Each row comes from the steps of one walk. Every step used is in the known rows, and no mark comes twice. Write the walk behind each row, first mark first.
(in the rows, 128 means zero)
Known rows
lemi dineb moza moba: [147 131 100 137 190  92  89 183 101  83 120 120 121  92 120 136 131 128
 126 190 117 117 131  90 126]
mired tunop tinula moba: [119 139 137 107 171 105  79 155 128 110 177 114 140 111 112 163  55 117
 129 142 106 119 188 139 119]
lemi tunop mired dineb moza moba tinula: [128 110 104 112 204  76 120 177  88  80 122 128 141 107 103 127  81 173
 127 192 105 136 156 102 138]
mired dineb tinula: [113 124 139 130 167  65  66 145 120 127 169 119 181 125  87 131  98 116
 114 183 121 110 145 121 128]
moza moba: [151 106 138 118 126  75 126 149 122  98 150 133 134 107 127 126 121 112
 133 148 142 121 134 138 132]
dineb moza: [124 124  96 161 190 106 118 167  98 105 128 117 150 120 143 150 100 126
 132 133 125 115 124 107 132]
tunop mired dineb: [130 129 134  84 186  79 125 125 102 121 152 145 146 138 105 141  63 157
 119 193 130 106 131 101 130]
lemi tunop: [142 108  99 135 159 107 102 166 105 111 133  77 136 128 119 151 111 153
 127 150 114 125 149 117 155]
piza tinula moba: [189 128 120 116 113 127  95 152 144 149 162  93 181 164 161 132 137  77
 172 144 151 110  74 141 136]
moza dineb tinula moba: [107  95 132 127 159  90  75 155 113 119 213  81 193 116 130 122  99 114
 138 158 170  86 125 127 110]
moba tinula: [114 120 139 137 113 135 145 158  99 166 151  98 161 130 150 111 113 138
 161 147 141 143 130 149 136]
tunop mired dineb moza moba tinula piza: [129 131 134 102 191  80 140 144  90  95 151 164 154 129 118 112  64 154
 136 186 124 132 137 111 119]
mired dineb moza: [121 128 102 153 209  81  87 153 110 110 143 128 177 117 113 149  97 137
 108 185 130 102 116  89 119]
mired dineb: [130 124 122 131 170  87  87 133 122 134 160 116 174 130 108 147 104 136
 109 188 139 100 118 103 126]
dineb tinula moba: [140 127 164 122 119  93  65 156 124 126 195  91 175 128 119 108 104  87
 162 128 124 115 164 161 134]
dineb tinula: [114 119 150 127 130  82  88 157 113 130 166 102 156 131 106 125 102  97
 139 131 112 127 165 153 144]
piza tinula: [162 119 107 121 124 115 119 153 132 154 132 105 161 168 148 149 135  87
 149 146 138 121  75 133 146]
tunop lemi dineb moza: [ 95 106  97 144 202  87 108 148  93 119 135 117 112  97 123 148  99 174
 114 205 104 118 146 116 145]
moza tunop mired dineb tinula piza: [112 110 112  84 191  72 106 126  95 134 183 143 162 141 130 113  58 155
 142 159 160  90 152 128 114]
lemi tunop mired: [140 112 107 102 178  97 122 160  93 100 129 102 124 131 112 147  82 169
 130 164 107 127 157 111 155]
mired dineb tinula moba: [132 130 148 126 159  73  51 145 128 124 189 110 195 122  96 119  99 109
 130 182 130 103 144 127 120]
mired tunop: [131 120 131 125 176 100  93 133 117 120 153 119 140 116 118 167  65 141
 127 136 120 100 169 127 134]
moba tinula piza: [134 131 150 148  88 154 151 146  96 159 174  94 166 159 163  92 114 135
 179 125 138 164 135 166 132]

Which walk is each row?
[108 128  89 135 221  78  73 162 113 111 166 129 185 109 122 138  83 133
 116 185 143  94 128  96 101] => mired dineb moza tunop tinula moba
[107 112  79 125 226  87 125 160  84 107 136 141 148 116 152 138  67 150
 139 139 147  94 133 102 119] => dineb moza tunop mired
[100 102 127 129 193  83 101 121 110 122 155 130 126 102 114 168  49 170
 118 160 108 104 182 140 141] => mired tunop lemi
[ 91  88  82 112 196  82 101 132  96 151 163 118 130 106 143 135  87 179
 128 182 158  82 147 127 128] => moza tunop lemi dineb
[111 105  99  80 204  74 113 126  97 141 167 144 156 129 134 131  60 166
 130 172 171  74 136 110 115] => moza tunop mired dineb
[110 117  85 145 225  74  83 151 106 116 150 134 183 112 123 142  88 146
 111 182 148  87 119  89 110] => mired dineb moza tunop
[137 114 105 103 195  84 107 157  96  97 133 111 138 127  98 146  79 174
 118 188 108 121 153  99 147] => lemi tunop mired dineb
[133 114 105 153 184  80 125 174 104  76 127 141 143  98 137 134 107 116
 131 139 128 122 129 114 126] => dineb moza moba
[136 111 100 109 211  69 110 171  93  71 123 129 137 110  98 140  80 169
 117 189 105 125 154  95 140] => lemi tunop mired dineb moza moba
[105 118  98  95 164 101  94 157 117 144 191 105 155 124 149 132  82 122
 143 140 163  97 151 140 108] => moza tunop tinula moba
[ 97 109 130 123 202  74  75 136 107 114 153 127 119  91  96 158  58 164
 117 182  91 108 197 135 140] => mired tunop lemi dineb tinula
[138 119 119 107 181  82 100 157  94  90 149 110 144 138  95 129  77 162
 129 174  97 136 168 116 146] => lemi tunop mired dineb tinula piza
[ 82  88  92 110 194  72  91 138  96 148 167 119 134 104 133 127  85 169
 130 179 148  87 160 135 128] => moza tunop lemi dineb tinula
[134 106 147 123 111  91 146 163 111 117 148 133 146 101 137 100 123 120
 152 153 145 142 137 152 128] => moza moba tinula
[ 87  97  70 151 225  83 118 156  88 116 140 133 148 104 154 142  77 159
 129 146 143  95 137 116 124] => dineb moza tunop lemi
[132 115  95 114 214  82 108 167  90  85 124 117 140 120 101 147  76 174
 117 186 103 121 152  91 144] => lemi tunop mired dineb moza
[ 99 101 101 140 198  74 111 152  96 105 134 130 109  87 120 141 102 169
 114 208 105 121 148 119 142] => tunop lemi dineb moza moba
[119 125 129  97 203  71 137 150  91  99 139 166 151 115 112 122  64 155
 128 197 126 121 133 101 120] => tunop mired dineb moza moba tinula
[111 113 136 121 196  80  64 136 112 111 168 121 130  88 102 150  59 159
 128 180  98 102 196 139 135] => mired tunop lemi dineb tinula moba
[102 104 108  78 203  64 103 132  96 137 171 145 160 127 124 123  57 156
 133 169 162  79 149 118 115] => moza tunop mired dineb tinula
[103 107 130 125 166  81  82 142 106 129 167 105 125 101 111 127 101 155
 129 203 104 117 165 142 146] => tunop lemi dineb tinula moba
[ 95 109  83 147 234  66  88 144 103 118 151 140 176 105 121 143  80 160
 107 194 143  88 125  95 113] => mired dineb moza tunop lemi
[111 121  95 121 162 104 104 189 107 104 137  81 123 125 104 159 100 137
 113 158  91 151 169 123 148] => lemi tunop tinula
[ 91 101 106 143 191  82 120 158  91 114 133 129 114  84 126 127 104 173
 123 210 106 132 150 127 139] => tunop lemi dineb moza moba tinula
